Each row was made from one walk, in order. Every step used is in the known rows, and no mark comes twice. Write each row's walk.
(in the rows, 128 means zero)
Known rows
sekud > vitev > zezef: [166 132 171  85 144 113 129 145 159 136 101  93  58 154 126  98  86  76
 125 143 102  79  45 160 113  98 111  97 101 110 158 147 145 155 146 117
 122 159  99 157  97 135 159 109 124]
zomar > tebu: [182 137 121  90 156 106 117 116 148 138 106 104  82 149 114 104 119  97
 127 143 108  64  65 119 107 108 105  94  81 127 173 166 146 183 137 136
  80 127  88 128 131 128 135 132 125]
viker > zerat: [186 110 130 109 163 125 128 100 165 127  85 143  75 160 118  89 113  95
 132 170 118  90  77 139 125 112 117 101 110 117 169 158 133 195 144 134
  95 131  83 140 115 137 140 133 135]
pera > tebu > zomar: [186 159 158  93 168 115 157 118 133 130  94 112  63 184 158 104 114 109
 147 139 117  62  45 143  96 126  82 114  91 110 145 176 166 180 135 129
 100 107  96 158 108 160 158 124 119]
zunov > zerat > viker > vorosoz: [184 108 173 106 160 128 127 116 185 113  64 130 124 123  91  55 130 117
 183 141 111  71  49 105 153 127  86 106 117 138 130 128  98 219 136 104
  77 100  76 139 144 132 145 150 120]
pera > tebu > viker > vorosoz > zezef > pipokil: [219  96 168 100 173 140 116  87 155 120 111 133 103 170 104 122  68 118
 164 121 150  98  60 101 132 143  78  96 103 118 114 152 153 121 131 119
  75  93  81 198 155 114 166 146 121]
viker > vorosoz > nekamil > vitev > zezef: [154 119 186  87 181 120 109 102 142 120  89 138  95 163 107 113  89 115
 154 143 107  92  72 124 112 125 124 121 123  95 155 114  96 143 127 128
 115 138 105 129 147  54 151 145 123]
nekamil > vitev > zezef > pipokil: [161 106 160  98 156 108 125 111 160 141 123 120  89 164 123 144  57 114
 153 176  87  84  61 169  66 113 117 103 110 104 135 140 159 117 120  91
  89 146  83 159 138  81 140 166 139]
tebu > pera > ziso: [169 144 149 120 158 139 123 130 141 126 106 153  49 133 147 113 108 140
 126 131  85  62  88 103 167 140 121 120  96 124 183 150 137 189 123 132
  45 156  89 104 115 150 174 134 133]
vorosoz > nekamil > vitev: [120 127 156  82 158 123 117 105 143 127  77 131  92 141 120 113 103 134
 140 156  90 106  83 133  91 136 133 105 100 121 188 143 140 151 129 100
  93 133  75 115 149 104 138 142 141]
pipokil > sekud > vitev > zezef > vorosoz > nekamil: [145 106 153  71 167 135 130 157 179 130  73  75  89 142 102  66 108  82
 116 133  96  88  87 146 104 116 148 112 108  94 155 119 116 147 128 107
 161 158  95 146 141 108 163  96 117]
zomar > tebu > viker > zerat > zunov: [208 115 139 120 160 147  99  76 172 136 122 140  63 107  96  98 101 129
 132 111 160  70  88 101 104 120  86  91  96 136 136 159 154 169 145 132
  59  93  76 158 138 148 141 152 100]
zezef > vorosoz > nekamil: [141 123 144  97 160 123 136 114 169 130  49 109  98 133  99  65 119 116
 117 141  92  99  88 114  98 135 137  98 121 142 170 143 124 175 145  92
 120 153 104 130 152 111 135 106 134]
vitev > nekamil > vorosoz: [189 124 146 110 127  97 146  94 159 129  92 125 108 152 112 107  93 136
 147 135 104  64  62 113 138 143 114  82 114 127 150 181 141 159 163 108
 115 122  74 112 120 126 158 140 124]
zezef > pipokil > sekud > vitev > nekamil: [177  98 138  90 147 131 121 141 179 133 140  82 113 144 130  77  90  97
 134 154  85  87  56 145 125 144 136  82  74 115 158 159 174 135 133  94
 127 145  49 133 122 124 182 141 122]
zerat > viker > vorosoz > nekamil > vitev > zezef: [148 111 194 102 165 128 104 121 157 119  77 133 112 134 101 128 101 132
 168 138  88  83  66 110 111 131 122 113 120 108 140  98  86 146 119 115
  89 116  89 137 157  60 145 163 110]
zezef > vorosoz > viker > zerat: [174  95 120 102 167 141 136  93 191 139  59 114  94 152  78  70 130 109
 131 170 106 111 101 132 137 118 135  91 111 135 135 143 159 175 139 117
 127 121  98 159 162 117 119 110 138]
vorosoz > zezef > vitev > nekamil: [174 146 151 129 121 140 114 127 143 107  75  98  99 152 116 108  87 115
 132 134  99  91  70 112 132 120 131  91  76 139 170 173 166 149 135 107
 123 113  94 127 150 116 157 112 126]
vorosoz > viker: [168 134 132  72 135 120 121 101 178 131  81 103 100 142 102  88 130 121
 154 168  88  84  75 124 164 140 121  94  85 138 165 154 164 163 127 119
 103 120  73 124 144 132 150 105 135]
vitev > zezef: [182 148 156  93 144  99 128 123 163 132  90 114  73 163 121 110  91  98
 142 156  99  54  59 139 120 106 109 107 112 117 160 149 124 165 136 132
  98 144  98 138 110 124 164 122 122]
sekud > vitev > zezef > vorosoz > viker > zerat: [166  93 151  94 166 149 142 129 186 146  69  86  69 151  74  86 104  80
 115 148 116 111  85 160 124  92 134  88 111 110 119 123 151 145 146 114
 162 146 115 193 146 117 129  98 125]
nekamil > vitev > zezef > vorosoz: [143 106 162 105 166 105 136 114 155 147  83 110  73 170 112 116  80 103
 136 164  79  79  66 159  72  95 126 106 112 121 126 133 150 146 140  99
 110 132 115 163 144  94 128 136 133]
pipokil > zezef > vitev > nekamil > vorosoz: [180  98 144 136 110  99 132 100 171 125  70 116 111 133 109 105  94 125
 148 127  94  88  63  96  92 140 120  82 112 101 134 175 146 155 145  78
 132 115  85 109 136 110 165 148 116]
sekud > pipokil > zezef: [149 110 122 131 139  98 104 126 174 131  68  85  73 161 111  92 119  98
 138 133 107  82  57 105 117 142  80  85 129 102 169 163 143 180 136 105
 100 127  84 121 113 147 189 129 126]
zerat > viker: [159 124 147 106 129 107 122 125 176 128  80 116  99 126 118 100 125 118
 155 157  74  66  53 118 124 131 109  91  96 153 160 151 144 186 133 104
  63 112  70 132 120 145 146 135 122]
zezef > pipokil > sekud > vitev > nekamil > vorosoz: [187  68 136  89 127 123 144 121 178 131 133  98 129 143 118  97  86 111
 147 147 105  87  60 144 113 150 132  79  97  97 140 169 168 127 145  77
 143 136  44 133 125 120 169 146 128]
nekamil > vorosoz > zezef > pipokil > sekud > vitev: [171  57 118  84 127 139 141 125 172 118 102  98 117 159 107 112  90 108
 157 147 125 114  62 168 103 123 122  83 110  77 145 174 174 126 121  80
 138 129  54 156 146 131 153 116 149]
zomar > tebu > pera: [167 139 133 100 168 136 103 132 142 139 115 108  66 134 124 105 111 130
 113 121 125  60  88 106 129 110  95 102  76 113 164 154 149 176 141 138
  59 134  83 116 141 139 147 128 138]
zezef > vitev > nekamil > vorosoz > viker > zerat: [209  86 135 115 124 147 131  80 183 111  83 128 126 136  84 114 106 126
 139 152 126 109 111 111 138 133 147  87  94 109 139 166 163 142 146 104
 152  97  66 126 165 103 124 133 131]
zezef > vitev: [173 108 151 100 129 119 118 109 167 114  91 123  91 143 129  84 115  86
 131 174  90  95  70 127  95 116 127 112  78 124 171 166 171 181 130  96
 100 126  77 120 134 125 133 114 140]
zomar > tebu > viker: [201 126 134  88 153 113 102 102 160 138 119 110  74 122 112 118 105 118
 124 128 131  62  78 104 114 117  86  94  66 136 154 157 169 162 144 127
  56 100  66 135 134 144 159 133 115]
nekamil > vitev > zezef > vorosoz > viker: [142 109 153  88 156 123 129 108 170 149  73  91  90 155  91 119  96 122
 151 166  74  92  86 153 110 107 134 100  97 129 115 123 170 126 127 100
 128 118 108 165 172  84 124 122 133]
viker > vorosoz > zezef > vitev > nekamil: [190 118 167 134 141 142 106 110 140 101  79 118 111 168 107  85  95 103
 147 130 113  98  58  94 158 124 126  99  90 124 153 160 143 165 134 121
 128 108 106 125 158  86 157 115 119]
zomar > tebu > viker > vorosoz > zezef: [213 112 143 105 168 132  91 101 138 119  98 120  88 152  91 114 103 119
 144 106 158  79  66  92 154 111  75  93  84 122 138 148 149 161 136 151
  74  85  93 146 160 116 163 119 111]
zunov > zerat > viker: [168 136 157 103 143 124 136 131 188 121  55 111 112 110 101  82 121 127
 169 149 100  65  62 121 127 121  94  96 106 153 147 138 120 202 140  93
  69 104  66 136 142 163 145 144 124]

Write each row's walk
[190 124 151 100 145 102 130 121 179 135 112 112  89 156 116 112  68 105
 144 163 102  68  59 148  92 115 112 102 119 109 145 152 138 139 128 107
  91 161  90 154 122  98 158 142 128] -> vitev > zezef > pipokil
[171 108 130 102 140 148 120 153 164 123 113  70 110 158 120 101  80 111
 146 137 100  97  56 144 143 133 132  76  81 115 159 162 171 120 123 101
 135 134  65 144 141 126 186 124 121] -> vorosoz > zezef > pipokil > sekud > vitev > nekamil
[172 131 146  86 148 116 135 114 188 142  63  83  92 152  83  91 107 111
 142 155  85  75  82 132 140 113 128  96 109 134 127 131 149 146 131 116
 133 134 114 158 155 106 143  98 122] -> vitev > zezef > vorosoz > viker
[216  65 140  97 160 139  92  97 182 108 116 130 125 162 105  93  92 130
 175 146 137  88  74 113 159 145  98 112  96 101 131 143 160 140 112 112
  82  90  51 139 161 106 195 128 124] -> tebu > viker > vorosoz > zezef > pipokil > sekud
[163  96 135  70 145 125 120 135 170 127 109  94  86 153 139  67 127  77
 139 164  91  90  57 153 135 122 128 106  74 106 175 156 163 178 128 114
 120 133  54 126 108 157 171 106 132] -> pipokil > sekud > vitev
[187  71 131 113 144 144 103 129 187 107  92 115 145 156 101  94 119 125
 193 161 100  85  53 115 153 139 113 102 107 107 132 137 128 163  96 111
  82  93  61 143 166  97 166 143 122] -> zerat > viker > vorosoz > zezef > pipokil > sekud
[142 102 172  89 178 126 106  87 143 120  89 146 105 154 112  93 114 120
 154 154  98 113  71 116 115 143 128 114 110 109 168 130 116 165 130 110
 102 127  85 115 154  74 138 143 136] -> viker > vorosoz > nekamil > vitev
[151  74 102 141 161 137 113 109 200 141  36  79  82 157  64  75 135 102
 127 141 123 117  99 105 128 134 106  75 142  99 130 139 146 174 134 106
 141 115 100 155 158 130 157 122 125] -> sekud > pipokil > zezef > vorosoz > viker > zerat
[160 114 141 155 125 115  96 134 169 119  77  72  89 144 119  95 103  96
 121 123 102  90  69  84 110 148 104  82 103 105 164 164 157 162 138  90
 129 117  84 108 130 121 188 141 109] -> sekud > pipokil > zezef > vitev > nekamil
[162  85 123  89 138 147 120 147 169 120 102  82  98 158 121  94  92  94
 149 159 106 108  57 165 122 121 122  88  87  97 160 162 177 136 110  95
 120 136  62 154 141 136 170 109 141] -> vorosoz > zezef > pipokil > sekud > vitev
[170 119 160  90 169 120 111  96 160 113  75 137 108 150 103  65 125 112
 145 141 114  96  68  98 144 150 119 110 121 114 177 140  94 186 135 123
 105 144  93 107 135  92 158 122 126] -> viker > vorosoz > nekamil
[180 115 150 113 155 122 115 103 144 113  71 126  96 182 104  81 112 103
 163 142 121  90  46 115 165 121 100 101 117 121 158 159 127 186 129 137
 103 119 105 135 140 115 159 101 132] -> viker > vorosoz > zezef
[146 111 121 107 139 110 129  99 195 153  40  82  96 140  83  66 137 118
 149 147  70  98  71 108 129 138 115  80 115 135 124 142 157 165 125  90
 124 126 105 142 160 120 155 111 122] -> pipokil > zezef > vorosoz > viker
[169 110 157 122 142 130 112 123 156 112  61 120 109 158  96  95 126 117
 177 140 101  84  40 103 166 124  97  91 116 136 143 145 119 188 126 121
  80  99  93 143 146 121 153 120 119] -> zerat > viker > vorosoz > zezef
[177 123 136 106 141 153 117  71 195 127  80 131  88 133  88  74 122 130
 159 151 117  96  89 122 156 141 119  92 118 139 150 160 150 172 125 126
 104 114  84 147 145 136 134 125 121] -> vorosoz > viker > zerat > zunov
[200 105 129  83 148 109 120 129 191 127 124 104 105 163 124 106  85 104
 159 177  96  56  72 151 110 122 127 118 107  89 150 144 133 143 108 120
 100 142  65 135 131 103 179 143 126] -> vitev > zezef > pipokil > sekud
[191 129 135  88 119 115 140  87 175 129  81 105 127 142  90 111 110 152
 160 137 101  74  79 107 171 155 124  75 103 138 143 171 157 136 152 109
 132 109  66 115 145 115 155 127 124] -> vitev > nekamil > vorosoz > viker
[189 110 177  88 170 126  97  81 167 112  89 148 101 129 101  74 111 130
 139 122 131  94  85  78 151 156 101 112 106 127 158 130 120 162 146 115
  81 121  73 115 141 105 175 123 118] -> tebu > viker > vorosoz > nekamil
[172  86 136  83 156 114 118 124 176 132 133 113 104 170 134 135  71 115
 167 190  83  75  75 170  80 117 132 120  93  81 140 136 156 119 102 104
  92 127  59 138 146  85 161 167 136] -> nekamil > vitev > zezef > pipokil > sekud
[185 116 123  88 154 140 120  94 183 128  75 127  91 151  94  92 130 113
 143 172 114 102  95 131 162 124 126  94  96 124 162 153 152 172 130 136
 107 119  73 139 143 130 136 118 137] -> vorosoz > viker > zerat
[161  90 146  83 158 120 135 154 181 136  95  75  78 159 117  71 107  66
 131 149  89  74  62 162 109  99 135 110  99  98 134 132 146 162 134 109
 147 144  95 161 124 130 163 100 118] -> pipokil > sekud > vitev > zezef > vorosoz
[164 122 179  98 169 143 120 119 186 103  42 132 135 106  76  58 133 138
 172 125 120  86  72  87 146 143 101 105 127 136 152 115  66 202 133 103
  90 116  78 122 161 112 147 146 115] -> zunov > zerat > viker > vorosoz > nekamil
[172 106 169  90 145 117 134 144 171 141 120  93  76 149 116 110  66  81
 126 152 104  90  44 167  82 107 112  88 106 101 145 147 155 130 134  89
 115 178  89 174 110 112 159 130 129] -> sekud > vitev > zezef > pipokil
[178  98 164 112 146 114 115 109 174 123  85 131 113 146 108  76 138 106
 169 155  86  74  40  99 151 135 101 100 107 138 141 138 120 207 135 113
  70 109  79 129 125 116 151 138 116] -> zerat > viker > vorosoz
[178 101 108  96 140 136 118 128 175 114  96 101 117 166 118 104  94 122
 167 169 105  86  74 148 132 130 124 102  98 103 163 165 158 148 101 113
  98 119  63 137 157 120 170 124 142] -> vorosoz > zezef > pipokil > sekud
[177  88 153 130 140 135 115 121 170 117  80 121 127 149  93 101 103 127
 177 147 102  98  39 111 133 134 100  84 121 130 130 144 132 160 114  95
  74 115  85 159 159  94 147 141 125] -> zerat > viker > vorosoz > zezef > pipokil
[134 123 176  87 162 128 140 149 163 139  62  82  73 139  95  77  95  86
 101 121 102  97  73 140  87 109 134  92 121 117 153 123 117 143 147  90
 152 177 122 162 135 106 145  95 121] -> sekud > vitev > zezef > vorosoz > nekamil
[167 119 130 113 139 126 125 119 158 123  84 108  98 159 106 110  81 122
 149 156 108  96  56 141 112 121 110  84 110 125 160 172 159 144 121 100
  92 143  87 155 152 119 147 123 144] -> vorosoz > zezef > pipokil
[174 116 151  81 120 127 143 107 165 135  94  86 109 131  92 102 108 125
 143 125 103  98  65 127 161 148 124  63  91 131 146 167 173 125 159  95
 156 126  67 135 134 130 151 112 125] -> sekud > vitev > nekamil > vorosoz > viker
[179 135 137 123 124 113 141 106 139 118  65 114 106 166 100 129  82 146
 155 118 121  74  60 120 151 128 111  75 121 129 153 187 141 143 156 119
 126 113  87 126 138 126 160 122 126] -> vitev > nekamil > vorosoz > zezef
[177 118 149 119 154 150 135  88 202 140  67 107  81 136  64  75 105 122
 150 138 120  84  93 130 132 116 126  94 141 133 112 134 132 154 132 121
 133 130 122 184 160 107 127 119 109] -> vitev > zezef > vorosoz > viker > zerat > zunov
[102 101 142 113 167 113 125 106 165 147  35 109  88 132  98  95 106 131
 138 134  70 120  80 118  60 139 132  87 128 118 143 129 128 152 127  72
 115 135 107 130 166  92 141 148 128] -> pipokil > zezef > vorosoz > nekamil > vitev
[155 130 162  93 153 101 120 114 146 138 101 119  69 167 129 140  75 110
 153 170  85  71  60 159  97 102 115 111 101 110 151 142 147 145 131 119
  89 127  90 143 125 105 146 145 134] -> nekamil > vitev > zezef
[198 117 139 120 125 147 137  59 187 127  87 133 114 123  75  95 104 160
 168 122 132  86  92 104 161 157 121  75 133 136 129 173 141 144 149 118
 133 102  77 138 148 121 138 146 112] -> vitev > nekamil > vorosoz > viker > zerat > zunov
[139 104 186  96 179 145 117 110 167 108  53 139 133 111  86  81 118 143
 179 138 105 102  75 108 118 140 109 109 119 130 140 103  88 183 129  85
  83  99  72 127 179  94 131 168 123] -> zunov > zerat > viker > vorosoz > nekamil > vitev
[159  89 142 102 178 142 132  99 173 146  73 115  80 167  81 124  91 117
 138 172 100 108 103 162 107  95 140 100 113 112 110 118 155 134 131 119
 133 113 108 177 173  83 111 135 133] -> nekamil > vitev > zezef > vorosoz > viker > zerat
[170 109 159  99 127 112 150 113 151 135 102 106  97 142 117 100  92 108
 131 122 106  86  43 138 124 134 116  70 105 124 151 173 158 148 174  92
 138 141  72 134 104 141 156 123 124] -> sekud > vitev > nekamil > vorosoz
[197  96 112 111 126 125 137 112 169 114  98 104 143 165 104 126  78 149
 172 142 118  76  72 128 139 146 126  86 116 102 140 179 148 121 127 101
 130 111  56 124 160 108 175 143 128] -> vitev > nekamil > vorosoz > zezef > pipokil > sekud
[215 108 123 105 173 129 103  96 159 135 116 136  67 130 102 122 105 113
 112 131 156  77  94 113 109 106  91  96  78 119 150 151 151 172 151 145
  62  96  69 150 134 140 147 146 114] -> zomar > tebu > viker > zerat
[161  93 183  91 183 125 111 102 155 125 107 135 113 156 102 123  70 125
 155 153 109 104  70 131  81 133 126 111 131  86 142 114 102 116 118 100
 109 154  96 142 162  34 146 168 129] -> viker > vorosoz > nekamil > vitev > zezef > pipokil
[153  91 133 141 126 112  91 124 178 116  67  87  79 148 116  89 119  82
 128 146 107 104  71 103  86 134  99  95 110  89 170 163 163 179 124  82
 112 123  81 118 130 133 169 126 128] -> sekud > pipokil > zezef > vitev
